What can hang from each mark:
Q_593: Q_148 Q_324 Q_489 Q_921
Q_758: Q_470 Q_489 Q_555 Q_930 Q_942
Q_942: Q_758
Q_324: Q_180 Q_593
Q_180: Q_324 Q_701
Q_489: Q_593 Q_758
Q_701: Q_180
Q_470: Q_758

Every row comes from one small tree of marks. The marks that hang from a mark follow it in brackets, in the order of their numbers. Every link used is in the known rows. Which tree was each row made from?
In the rows, zero is written as 128.
Known rows:
Q_758(Q_470 Q_489(Q_593) Q_555 Q_930 Q_942): [180 116 112 151 114  55 162 131  99 109 130  87 151 174 151 106 174 119
 170 106 148 126 127  27 179 124]
Q_180(Q_324): [136 144 134 124 106 105 146 116  99 121 126 103 136  31 104  85 171 167
  95 167 132 146 107  94 118 110]
Q_942(Q_758(Q_489)): [138  97 153 129 148 103 137 130 121 118 122  97 112  93 126 133 150 142
 130 194 133 127 135 102 145  96]
Q_942(Q_758(Q_930)): [147 128 152 132 133 105 139 150  95 127 124 111 123  56 120 123 146 143
 133 168 125 108 134  91 154  97]
Q_324(Q_180 Q_593(Q_489 Q_921)): [ 87 101 118 115 138 118 128 116 165  86 111 133 105 108  75 125 127 181
 150 160 164 138 157  87 128  87]
Q_470(Q_758): [126 131 135 124 119 106 148 115 109 147 126  89 117  37 108  97 152 166
 126 139 100 146 102  86 135 110]
Q_942(Q_758(Q_470 Q_489(Q_593(Q_921)) Q_930)): [130 130 143 186 137  97 130 139 133 103 125 108 126 137 137 143 130 120
 155 109 145 105 138  89 171  99]
Q_180(Q_324 Q_701): [119 157 115 139 115 117 141 113 104  91 105 111 119  46 100  80 193 161
  99 140 126 145  95  93 108 124]
Q_470(Q_758(Q_555 Q_942)): [141 126 118 119 105  81 168 119  87 142 138  77 113  98 100  74 146 152
 165 133 123 159  96  69 156 115]
Q_324(Q_180): [150  93 130  94 150 113 136 125 115 125 107 112 120  49 128 115 161 180
 131 183 121 116 140  87 129 102]
Q_470(Q_758(Q_489 Q_555 Q_942)): [135 126 106 123 114  65 170 112 102 123 135  70 109 146 116  79 145 140
 173 131 127 165 103  58 154 127]
Q_701(Q_180(Q_324)): [151 143 148 113 135  89 135 110  86 106 122 107 127  27 105  89 168 169
 107 182 117 133 106 102 131 103]
Q_180(Q_324(Q_593(Q_489))): [108 132 129 127  98  97 142 104 132  95 116 119 130  69  71  99 168 169
 103 159 162 151 124  80 122  95]
Q_758(Q_930 Q_942): [163 130 127 122 106  96 150 145  88 115 139 100 132  84 129 100 165 155
 145 145 139 134 124  43 145 129]
Q_593(Q_324 Q_489(Q_758) Q_921): [ 49 146 151 161 121 124 128 153 148  78 160 147 131  93  67  87  95 152
 162 134 157 148  88 134 136  78]
Q_758(Q_470 Q_930): [140 135 133 133 127  92 149 137 111 130 126 105 140  74 123 115 177 152
 129 130 101 121 130  65 138 120]
Q_489(Q_593): [175  98 149 127 116 113 131 127 108 136 126 103 153  35 137 116 170 159
 104 162 141 133 119  75 154  87]
Q_758(Q_470 Q_489(Q_593(Q_148)) Q_555): [128 109 119 167 124  50 162 124 128 116 129 101 169 142 135 127 139 140
 150 108 141 159 121  74 154 110]
Q_942(Q_758(Q_470 Q_489 Q_555)): [130  96 142 136 156  72 157 126 120 128 121  89 119 142 115 124 158 125
 152 172 121 126 134 105 158  93]
Q_593(Q_489): [106 104 142 113 119 106 141 127 120 114 152 124 134  74  84 113 160 162
 114 183 139 157 121  81 126 107]
Q_701(Q_180(Q_324(Q_593(Q_489 Q_921)))): [ 89 151 136 134 123  92 126 100 134  66 126 128 112  87  52  99 134 168
 128 158 158 153 124 104 129  88]
Q_180(Q_324(Q_593) Q_701): [129 150 111 139 113 114 137 102 129  87  74 104 114  53 100  86 197 168
 104 131 139 137 114  80 115 107]
Q_758(Q_470 Q_489 Q_555): [130 111 120 124 140  65 164 118 128 125 127  86 137 140 118 106 175 136
 139 154 115 151 128  74 140 110]
Q_324(Q_180 Q_593): [160  86 126  95 149 112 134 114 138 120  78 104 116  56 127 123 165 187
 134 175 132 109 157  78 136  84]
Q_489(Q_593(Q_324) Q_758(Q_470 Q_555)): [143 115 155 168 132  93 144 144 117 125 121 111 165  84 125  86 142 134
 159 117 132 106  86 117 181  56]
Q_489(Q_593 Q_758(Q_555)): [166  88 147 148 112  93 145 142  96 124 123  91 162  59 143  99 148 139
 138 142 154 114  96  94 190  46]
Q_701(Q_180(Q_324(Q_593))): [162 136 144 115 134  87 131  98 111 101  93  98 122  35 104  97 171 174
 113 174 127 125 125  92 137  84]

Write each row's tree:
[148 100 116 127 130  66 169 122 113 116 136  79 128 173 123 101 174 137
 166 149 135 152 124  58 149 125] : Q_758(Q_470 Q_489 Q_555 Q_942)
[150 129 105 133 123  52 172 135 104 105 136  85 133 182 132  97 170 126
 176 121 130 138 129  36 155 138] : Q_758(Q_470 Q_489 Q_555 Q_930 Q_942)
[131 127 129 144 148  61 162 139 110 118 120  95 123 153 121 119 155 114
 164 143 118 113 141  82 165 105] : Q_942(Q_758(Q_470 Q_489 Q_555 Q_930))
[110 110 127 159 109  68 165 155  92  90 154 108 139 161 103 100 147 129
 193 108 153 113 101  67 177  99] : Q_593(Q_489(Q_758(Q_470 Q_555 Q_930 Q_942)))
[ 61 182  95 184 100 107 141 113 150  59  93 124 119  80  75  95 129 177
 132  78 161 176 110 103 101 122] : Q_180(Q_324(Q_593(Q_148 Q_921)) Q_701)
[114 137 114 156 151 116 124 130 131  82  90 156 139  69 125 103 127 178
 159 108 135 129 109 103 126 121] : Q_489(Q_593(Q_148 Q_324(Q_180(Q_701))))
[131 124 105 166  98  50 168 116 103 116 137  85 141 147 132  99 108 144
 186  84 156 174  95  57 167 129] : Q_470(Q_758(Q_489(Q_593(Q_148)) Q_555 Q_942))
[163 115 136 161 140  64 150 137 105 121 115  96 142 146 142 128 156 107
 158 129 136 100 138  74 189  90] : Q_942(Q_758(Q_470 Q_489(Q_593) Q_555 Q_930))
[ 71 114  99 128 148 131 122 112 169  56  91 141  89 123  72 118 149 175
 156 134 156 137 145  87 119 101] : Q_324(Q_180(Q_701) Q_593(Q_489 Q_921))
[ 94 122 133  99 153 113 131 128 135  99 130 156 122  85  78  95 133 174
 148 184 130 133 128 104 118 110] : Q_593(Q_324(Q_180) Q_489)
[142 101 106 110 158 125 129 110 144  91  58 110 100  70 123 117 187 182
 140 151 126 107 146  73 126  99] : Q_324(Q_180(Q_701) Q_593)
[155 121 123 143 105  76 163 163  78 103 137  88 140 108 134  83 143 134
 179 122 153 114 102  61 180  90] : Q_489(Q_758(Q_555 Q_930 Q_942))
[100 119 141 148 112  98 141 156 108  89 145 123 143  80 111 113 140 145
 146 133 144 115 106  78 157  88] : Q_593(Q_489(Q_758(Q_930)))
[ 40 117 133 185 105 101 137 144 163  68 135 130 139 105  77 132  79 171
 169 100 185 158 114 111 141  73] : Q_324(Q_593(Q_148 Q_489(Q_758) Q_921))
[ 55 149 137 145 119  92 145 139 137  97 158 161 152  86  63 101 102 170
 145 144 141 183 106 107 109 127] : Q_593(Q_148 Q_324 Q_489)
[101 123 127 147  96  80 155 121 119  84 114 106 138  93  76  83 146 148
 138 140 177 130 102 101 157  56] : Q_180(Q_324(Q_593(Q_489(Q_758(Q_555)))))
[105 146 105 151 162 127 114 120 161  59  95 144 109 128 124  94 136 153
 162 116 140 132 118  97 128 115] : Q_758(Q_489(Q_593(Q_324(Q_180(Q_701)) Q_921)))
[117 130 157 186 116 104 131 154 124 104 128 132 175  43 135 105  94 162
 154 104 154 129  83 121 158  78] : Q_489(Q_593(Q_148 Q_324) Q_758)
[146  85 140 149 121  86 164 145  93 120 132  79 136 120 125  96 158 143
 175 132 142 115  96  90 172  83] : Q_489(Q_758(Q_470 Q_555 Q_942))
[ 91 162 138 176 111 109 131 141 144 103 145 147 160  67  97  99  82 166
 146 106 155 175 103 116 130 107] : Q_489(Q_593(Q_148 Q_324 Q_921))
[ 83 162 129 180 119  93 134 135 161  84 144 140 156 114 112 105  82 154
 155 101 160 183 109 104 129 119] : Q_758(Q_489(Q_593(Q_148 Q_324 Q_921)))
[  9 166 100 159 150 117 129 136 161  44 129 185 111 128  53  97  88 179
 181 106 148 171 110 125  93 139] : Q_593(Q_148 Q_324(Q_180(Q_701)) Q_489 Q_921)
[127 105 143 171 143  86 142 127 133 115 129  98 127 155 115 128 129 117
 157 137 155 130 131 110 177  76] : Q_942(Q_758(Q_470 Q_489(Q_593(Q_921)) Q_555))
[ 41 166 114 172  86  89 146 116 154  69 134 139 135  97  48 107  97 177
 132 109 183 189 120 103 108 112] : Q_180(Q_324(Q_593(Q_148 Q_489 Q_921)))
[ 80 159 107 173 146 125 120 135 149  67 102 164 130  89 104  99  97 177
 171  87 148 146 109 118 120 119] : Q_489(Q_593(Q_148 Q_324(Q_180(Q_701)) Q_921))
[137  95 152 132 149  89 154 134 103 146 122  96 124  95  99 117 158 136
 144 176 121 119 129 117 160  80] : Q_942(Q_758(Q_470 Q_555))
[168 143 102 148  98  54 162 122  89 117 130  78 131 147 144  84 144 122
 179  86 140 139 105  27 185 125] : Q_470(Q_758(Q_489(Q_593) Q_555 Q_930 Q_942))
[ 96  84 103 131 152 102 139 126 138  60  76 122 109 125  97 106 157 157
 178 134 159 100 124  92 159  63] : Q_324(Q_180(Q_701) Q_593(Q_489(Q_758(Q_555))))
